What can hang from each mark:
H: V Z
Z: B H
Y: J S V
J: Q Y
B: V Z
Q: J S
S: Q
V: H Y

Each row was made from one small tree. The marks that hang from a mark follow it in brackets, in alphabetical order. Every link used is in the known rows. Write each row's tree.
Known rows:
Y(J S): [ 27 -23  -1 -13  15   5 -15  10   6  11  31  -5  15  33   0 -10  24  25
  18   6 -15 -22 -16   0]
Q(J(Y(V(H))) S): [-17   0  15 -44   8  -1  12 -55  -4 -15  -7  -6 -18 -41  14 -15   8 -13
 -29   2   3   1   2  -3]
Z(B(V(Y))): [ -7   9 -16  39  -2 -15  17   5   8   9 -10   3 -11   0  -6  20 -21 -15
  11 -12  20  11  12   9]
V(H(Z(B)) Y(J)): [ 18  11   6  11   4  17  -2  13 -14  -5  -8  -6  18  31 -29  -2  10  23
 -13 -10  -2  16  20  -4]
Y(J(Q) S V): [-13 -24   7 -44   7  -5 -11   7   9   6  14  -5   3  35  -2 -20  27  30
  14  10 -35 -21   5  -2]
Y(J(Q) S V(H)): [  5 -11  11 -48   2   7  12   0  -5  -9   6 -12   2  36  -2 -16  43  35
 -13   3 -32  -9   7  -6]
Y(J): [ 25 -29  -1 -10  11   4 -14   6   6  11  11  -3  24 -17  -6  -4  19  29
  18   2  11 -22 -10   4]
J(Y(V(H(Z)))): [  9  29   5 -41  26   5 -29   0  -8  -8 -30  -8 -21 -17  -6  -3  10 -12
 -36  -2  -8 -25  10   0]
V(Y): [-30 -21   5  17  -7  -2   1   6   3   4   8   5   8 -32   9   3 -20  -5
  13   5  19  16 -12   8]
H(Z): [  0  18  -4  12  28   5 -44  15   5  14  -3   1  -1 -14 -15   3   3   5
  -5  -1   7 -25 -11   3]
B(V(H Y(S)) Z): [ 13  -5  -3  25  -5   0  46  20  -4 -10 -17  -2 -10  20  26  26  -4  -6
 -14  -7  -1  35 -21   8]
B(V(H Y) Z): [  8 -11  -5  30 -10  -3  48  16  -6  -7 -35   0  -4 -32  20  30  -9  -3
 -15  -9  21  36 -16   9]
Y(V(H)): [-10   0   1 -39   5   0   9  -2  -5  -3 -19  -4 -11 -31   7  -3  35 -23
 -25  -3  11  -2 -11   4]
H(V Z): [ 17   9 -13  10 -15  16 -52  17   1   8 -10   6   9 -16 -12   3   1  31
  -6  -7  15 -21  -7   4]
V(H Y(J S)): [ 17 -20  15  -6 -11  14  19   6 -11 -12  22 -12  18  33   2  -6  18  21
   2   1 -10  27 -15  -2]
H(V(Y(S)) Z(B)): [ -7  10  -9  25 -26  14 -33  19  -3   4   8  14   2  65 -13  -3 -20  13
  -1  -5 -14   8  16   0]
Z(B(V) H): [ 24  55 -22  42  20 -16   8   0  14  13 -10  13 -18 -20 -15  24   1 -14
  13  -5  14 -30  -3   3]
J(Y(V)): [-13 -14  -1 -42  18 -13 -17  -7   9   6 -11   0 -14 -36  14  -5  -7 -18
   0   7   0 -33   7   8]
Z(B(V(Y(S))) H): [ -4  51  -9  49   4 -18  15   6  11   3  10  13 -24  31  -6  17 -17 -24
  23   1  -8   8  -7   2]
V(H Y(J S(Q))): [ 13 -23  13 -14 -13  13  20   4 -18 -14  24 -14  26  31   0 -16  15 -36
   1   1  -1  39  -3 -13]
J(Q): [-13 -12  -1  16   7   5  -2  -1   5  12   8   4   9 -31  -1   6  -7  36
  -1  -1   3 -30   9   1]
Q(J(Y(V)) S): [-34 -13  10 -40  15 -15 -12 -50  11  -1   2   1 -16 -43  15 -18  -9 -17
  -4  10   0 -11   1   0]
J(Q(S) Y): [  0   0  11  12  13   5  -4 -33   6   0  17   1  -2 -42   1   1 -32  36
  -1   3  -1 -37  22  -4]
Y(J S(Q) V): [ -4 -26   1 -63  11 -11 -18   7   2  10  16 -11   7  31   0 -31  38 -60
  17  10 -13  -3  -3  -8]

Which tree is each row?
[ 18  -4   0  30  -4 -19  22  23  10  -1 -21   8  12 -37   6  19 -13  15
  39  12   7  19 -28   6] -> B(V(Y(J)) Z(H))
[ -6 -31  15  12 -59  11   0 -14  -1 -11  17   1  30 -25  -7 -14 -20  72
  25   3  12  23   9  -4] -> H(V(Y(J(Q(S)))))
[ 22  21 -15  35  17 -16  15  17  14   9 -25  15  -8 -53  11  31  -3  -6
  14   5  13 -18 -30   8] -> B(V Z(H))
[ 10  47  -2  32   3   1  -3  14  -8 -10 -27 -12 -19  -8 -18  23  -1  -1
 -20 -15  20  27 -15   2] -> B(V(H(Z) Y))
[-18 -25  -2  -5  15   1  -5 -18  -2  11  30  -2  12  17  12 -17   5 -50
   1   3  -1  -1  -7 -11] -> Y(S(Q(J)))
[ 16 -41   3  -4 -47  13 -13  13  -1  -5  23   2  27  31   7 -14  -4  42
  28   3  -4  19 -13   2] -> H(V(Y(J S)))
[ -6  46 -11  53   0 -20  17   3   9   4  -9  14 -15 -19 -11  21 -23 -21
  23  -1  16   9  -2   4] -> Z(B(V(Y)) H)
[-46 -24  -1 -47  12 -14  -9 -18   2  11  13  -1  -5  17  16 -29  21 -77
   0   7  -9   8  -5  -8] -> Y(S(Q(J)) V)
[ 40  57 -13  20  23   5 -14  12  -5  -2 -28 -14 -22  -8 -21  24  24   6
 -28 -17  17 -11 -12   0] -> B(V(H(Z)))
[ -6 -17  -7  29   0 -13  22  26   9   6  -8   6 -11  19  25  20 -19 -11
  12   2  -4  22 -21  10] -> B(V(Y(S)) Z)
[ -6  27   1  27   6  16   0   9 -14  -2 -12   2  -1  17 -18   6  -6  -4
 -29 -12   3  17  18  -1] -> V(H(Z(B)) Y)
[ -5 -10  27   9 -24  14  33 -21 -12 -19  16 -10  22 -23 -10  -7   0  51
  -2   0   6  32   5  -8] -> V(H Y(J(Q(S))))
[ 17  -7 -11  22  -3 -13  14   9   8   8  -6  -4   5  16 -16  12  -6  13
  26  -8  13  12  14   5] -> Z(B(V(Y(J))))
[ -9   6   0  17 -30  15 -43  20  -2  -3   9   5   3  34  -4  -4 -18  19
   3   0  -7  15 -12   1] -> H(V(Y(S)) Z)
[ 14  28 -11  32  -2   0  39   2  -5  -6   0  -4 -19  53  -1  19   2 -16
 -15 -17  -1  24   6   1] -> Z(B(V(H Y(S))))
[ -8  11  -6  36 -44   5   4   1   0  -1   1  26  13 -27  -2   6 -29   8
  19   3  16  10   4   3] -> Z(B H(V(Y)))
[ 20  20 -17  25 -22   9  -6  -2   4   8   0  26  10 -27  -7   7  -5  14
  11  -1  14 -28   6   1] -> Z(B H(V))
[-29 -28   2 -42  17 -15 -13 -29   7   6 -11   0  -9 -35  18 -13  -7  -9
  -3   8  -3 -24   5   4] -> Q(J(Y(V)))
[  5 -20  20   5 -16  18  26   2 -12 -16  23 -10  21  35  -2  -7   5  56
  -2   1 -21  20   5  -8] -> V(H Y(J(Q) S))
[-32 -32   0 -50  15 -15 -11 -32  -1   6  -8  -2  -1 -38  16 -21 -10 -65
  -3   8   5 -13  20  -7] -> S(Q(J(Y(V))))
[-13 -13  -1 -54  20 -14 -19  -7   1   5   9  -6 -13  10  16 -20  -1 -81
   1  10 -16 -21  16  -6] -> J(Y(S(Q) V))
[ -3   3   9 -39  11   6  10 -13  -6 -13   0  -7 -19  17  12  -6   4  16
 -29   3 -33 -31  23  -6] -> J(Q Y(S V(H)))
[ 11  34   6 -44  30   7 -31   3  -7  -9 -11 -10 -28  34  -2  -7  17 -15
 -36   1 -32 -26   5  -2] -> J(Y(S V(H(Z))))
[ 16  -5   9  10 -46   8 -12  10   1 -12  24  10  24  10   0 -11  -6  37
  40  14  -7  13 -26  -1] -> Z(H(V(Y(J S))))
[ -7  37  -7 -26  24   4 -13   6  -6   5 -28   1 -19  14 -20  -2  32 -26
 -40  -9  -6 -13  18   1] -> Y(V(H(Z(B))))
[-16 -33  16   9 -11   5   2   8   2  -1  32  -3  21  37  -1 -10 -12  53
  23   9 -24   6   4  -3] -> V(Y(J(Q) S))
[ -3 -33  -2  -8  16  -1  -9 -33  -3   7   8  -3  15 -36  12 -10 -25 -39
   0   4  15 -20  18  -9] -> S(Q(J(Y)))
[ 11  22 -12  36  -7  -2  41   0  -6  -4 -19  -2 -13   1  -5  25  -3 -11
 -15 -20  23  24  13   5] -> Z(B(V(H Y)))
